What can hang from each mark:
k_375: k_890
k_168: k_153 k_524
k_153: k_168
k_524: k_168
k_717: k_890
k_289: k_717 k_890
k_994: k_317 k_524
k_890: k_289 k_375 k_717 k_725
k_317: k_168 k_725 k_994
k_725: k_524 k_890

Every row comes from one small tree of marks. The marks that hang from a mark follow it in brackets, in the order of their numbers. Every link used is in the known rows. Which tree was each row made from?
Known rows:
k_289{k_717 k_890{k_375}}: [-63  -4   5  15   6  24 -21  25   3 -10 -24   0  16  22 -35  -9 -11  31
   2  20 -16  -8  -4  -4]
k_524{k_168{k_153}}: [-27  -3 -11  -6  10  16   3  14  -9   5   6  -3  24  13 -60   9   7  -3
 -47 -26   9   1  -5  45]
k_289{k_890{k_717 k_725{k_524}}}: [-32 -20   5   8 -51   7  11 -15  11  30 -29  -3  -5 -24   6 -11  14  22
   9  18 -21   7 -16 -36]
k_890{k_289 k_375 k_717 k_725{k_524{k_168}}}: [  6  24   7 -16   4   6  23 -18  26  13 -13  -8 -47 -50  74 -12  39  11
  33  26  36  22 -48 -23]
k_994{k_317}: [ 21  24 -14 -11   6   9  -6  -9 -21 -22  12  -8  29  31   1  18 -31  -2
 -16 -24 -11 -12  21  29]
k_994{k_317{k_168} k_524}: [-22  26 -12  -2   3   0 -23 -10 -15 -49  27  -1  23  47 -59  26 -33 -41
  -6 -26 -21 -27  19  37]
k_289{k_717 k_890{k_375 k_725{k_524}}}: [-54   7  23  14 -14  17 -13  14  20   9 -33  -1  -7  -9   0 -16   4  21
  17  60 -18  -3 -22 -27]
k_317{k_168{k_153} k_725{k_890{k_289{k_717}}}}: [ 28 -25  -4  24  18 -20   2  33   9 -21   8  21  12  47 -32  -9  20 -17
 -41  -9  -7 -23   6 -12]
k_168{k_153 k_524}: [ 29  10 -11  -3  -1  -4  -7  -6 -26   4 -17   2  42  12 -55  14   8  28
 -68 -17 -12   9  -9  37]
k_375{k_890{k_289{k_717} k_725}}: [ 23 -38  16  15  -4 -13  -7  26  14  -2 -13   6 -13 -18  35 -17   3  16
  35  -3   5   6  -4 -34]
k_890{k_289{k_717} k_725{k_524}}: [-10  -3  15   9 -12  -9 -12  14   7   6 -16  -8 -18  -5  25 -14  18  14
  21  25  -8   0 -17 -30]
k_153{k_168}: [-52 -18  -7  -4   2 -22 -29   6 -32  27  -4 -23  16  25 -13   4 -22  41
   2 -25 -15  -1  19  15]
k_994{k_524}: [-30  20  -9  -2  -7 -16 -36  -7 -23  -1  17  -6  16  29 -23  14 -19   5
   4 -43 -30  -4  21  27]
k_375{k_890{k_717 k_725{k_524{k_168}}}}: [ -7 -53   7  -4 -36   1  19 -13   7  22 -11 -10 -30 -71  26 -11  -4   5
  50  -2  24  29   2 -31]
k_890{k_289 k_375 k_725{k_524{k_168{k_153}}}}: [ 23  51  14 -16  17   4  25   1  28  21  -3   7 -25 -26  30  -6  45 -11
  -8  41  29   3 -47   3]
k_375{k_890{k_717}}: [  6 -47 -15  -1 -25 -10   5 -13 -13  18 -10  -9   8 -26  18  -5 -15  43
  19 -40  -8  19  24 -22]
k_317{k_168{k_153 k_524} k_725{k_890} k_994}: [ 52 -44 -22  29  36  -9  12  -2 -17 -24  16  14  34  30 -38   9  -5   3
 -90 -14 -19  -8   5  33]
k_375{k_890{k_725}}: [ 35 -19   0   4 -18 -20   2  -2  -4  13  -4 -12   6 -19  56  -3 -15  29
  22 -20 -13   3  10   3]
k_153{k_168{k_524}}: [-17 -27  -2  -4   4 -24 -34  -2 -44  11 -23 -16  21  11 -35  10 -25  41
  -8 -21  -2  13  10  23]
k_289{k_717 k_890{k_375 k_725{k_524{k_168}}}}: [-76 -12  28  11  -6  35  -6  27  24  -8 -27   0 -22 -24 -28 -13   2  -7
  31  58  16   3 -27 -12]
k_994{k_524{k_168}}: [-54  -3  -3  -5   4  -1 -31   5 -16 -17  24  -4   3  16 -51  14 -22 -23
  15 -47   4   2  15  43]
k_289{k_890}: [-29 -22  -7  11 -26   8  -4  10 -14   4  -7   0  26  36 -29  -2 -18  18
   8 -16 -27 -15  11  14]
k_524{k_168}: [-26 -18 -13  -4   2  11  -7  11 -19 -12   7 -17  11  16 -14   7 -16   8
   8 -34   9   1   8  47]
k_725{k_524{k_168} k_890{k_289 k_717}}: [ 61 -12   4 -13 -17   3  16  -3   3  23  -6   5 -38 -28  45 -21 -14 -11
  78  -8  44  11  17 -51]
k_168{k_153}: [ -3  20 -17  -3  -3  -3  -3   4 -13  19  -2  -6  39  26 -33   9   9  25
 -62 -23 -25  -6   1  28]
k_289{k_890{k_375 k_717 k_725{k_524{k_168}}}}: [-47  -3  12  -1 -21  30  19 -10  27  16 -26  -2 -27 -48  15 -13  17   8
  25  38  20  16 -38 -21]
k_725{k_524 k_890{k_717}}: [ 50   4  -7 -10 -33  -7   1 -19 -11  40 -17 -14  -5 -19  54 -13 -29  31
  41  -8  -6  10  35 -47]
k_289{k_717{k_890}}: [-38 -55 -18   6   1  23 -33  24 -27 -25 -26 -37  23  11 -46  -1   7  40
  -1  -6 -16   1  18  33]

Write each row's tree:
[-22  -6  -3 -10   5   9  21  -7 -13 -19  35  16  13  14 -73  27   3 -67
 -46  -8   7  -4  17  31]
k_994{k_317{k_725{k_524{k_168{k_153}}}}}
[-76   3  30  10   3  39   1  32  33   9 -30  12 -10 -27 -70 -12  24 -18
 -23  65  16   3 -40 -14]
k_289{k_717 k_890{k_375 k_725{k_524{k_168{k_153}}}}}
[  0  36  18   0  10  -5  -8   5  18   8 -19  -9 -27 -14  56 -16  25  28
  24  49  -2   2 -32 -31]
k_890{k_289{k_717} k_375 k_725{k_524}}
[-20  21  -2   5  -9  16   8 -11  25  14 -30  -5   2 -21  46  -8  23  45
 -17  17  -9   7 -45 -16]
k_289{k_890{k_375 k_717 k_725}}
[ 81  16 -10  -4  13 -13   1 -10 -19 -23  30  10  21  35  44  15 -43 -29
  -2 -35  -4 -16  48  10]
k_994{k_317{k_725{k_890}}}
[  6  37  10   5  30  -2 -16  16  22 -10 -16  -7 -12  -1  62 -12  28  37
  -4  23   4   1 -42 -11]
k_890{k_289{k_717} k_375 k_725}
[-21  16  24  -2  19  12  -2  17  22  -9 -13  -5 -41 -27  30 -16  22   0
  39  45  33   8 -36 -13]
k_890{k_289{k_717} k_375 k_725{k_524{k_168}}}
[ 93  36  11 -20  28  -3  25 -11   4 -23  35  24 -34   2  69   3 -24 -67
  70  14  45  -8  27 -12]
k_994{k_317{k_725{k_524{k_168} k_890{k_289 k_375}}}}
[-23  34   3 -17   4  17  20 -18  27  30 -19 -10 -16 -56  12  -2  46  14
 -48  33  22  26 -48  -8]
k_890{k_375 k_717 k_725{k_524{k_168{k_153}}}}
[ 31 -25   8  -1 -41 -22   7 -10  -7  29  -7 -11  -9 -32  56  -7 -19  19
  48   7 -19   5  21 -16]
k_375{k_890{k_725{k_524}}}
[ 27  16  -8 -16  -9   7  -1 -20  -7   6 -26 -42  -5 -27  68  -2  24  46
  27  46 -16   3  -9  28]
k_717{k_890{k_375 k_725{k_524}}}
[ 65  26   7 -21   3   8  20 -12  14  23  -9   3 -46 -38  78 -23  -7   2
  82  15  50  15   2 -49]
k_725{k_524{k_168} k_890{k_289 k_375 k_717}}
[ 86  46   1 -18  -6 -12  15 -24   9  39 -15   1 -32 -25 106 -23  -6  31
  68  18  16  10   7 -64]
k_725{k_524 k_890{k_289 k_375 k_717}}
[ 75  17  -1  -9  -9 -17   7 -20 -23  -7  28   9   7  23  40  11 -46 -39
  25 -10  -9 -15  58 -10]
k_994{k_317{k_725{k_524 k_890}}}
[ -80  -33  -27   31   35  -15   -5   -5  -10  -27   51    9   29   50
  -97   22   21  -18 -110  -36  -52  -18   -2   48]
k_317{k_168{k_153} k_725 k_994{k_524}}
[-34 -28 -20  11 -22 -23  16  -8 -18  -3  16  -6  27  42 -57  14  25  -6
 -62   1 -48 -19   9  35]
k_317{k_168{k_153} k_725{k_524}}
[ -5 -60  30   9 -14   0   4  28  14  -3  -8   8 -43 -44   6 -20  -3 -23
  79  19  35  12   2 -40]
k_375{k_890{k_289{k_717} k_725{k_524{k_168}}}}
[-42  -5  -4  -4  24  -2 -17  -7 -18 -58  56  17   7  29 -64  35 -21 -79
 -13 -55  10  -3  27  50]
k_994{k_317{k_725} k_524{k_168}}
[-46  11  14  -4 -14  33  29  -5  38  31 -28  10 -15 -50 -29  -9  41  -4
 -33  47  20  15 -50 -24]
k_289{k_890{k_375 k_717 k_725{k_524{k_168{k_153}}}}}
[ 20  -9 -12  27  43 -27   6   4   8 -15  52  33   3  48 -32   2   9 -40
 -50 -30 -23 -25   7   0]
k_317{k_168{k_153} k_725{k_890{k_289}} k_994{k_524}}
[ 19  15   1 -11  24   1  -3 -10  13 -20  38  37   3  -8 -58  22  -9 -85
 -51 -49  35  11  24 -12]
k_994{k_317{k_725{k_890{k_717}}} k_524{k_168{k_153}}}
[ -36   14  -16    5   15  -18   -7  -11   -8  -48   46   21   36   56
 -104   37    7  -65  -84  -32  -33  -25   12   45]
k_994{k_317{k_168{k_153} k_725} k_524}
[ 66  14 -15   4  13  -9  16  -2  -4 -29  26  16  37  48 -21  18 -15 -44
 -67 -16 -12 -30  28  24]
k_994{k_317{k_168{k_153} k_725{k_890}}}
[105  61  -2 -13  19 -14   2  -3   4  15  -1   3  -9  14 110 -15 -19  29
  52  -2  12 -10   9 -14]
k_725{k_890{k_289 k_375}}
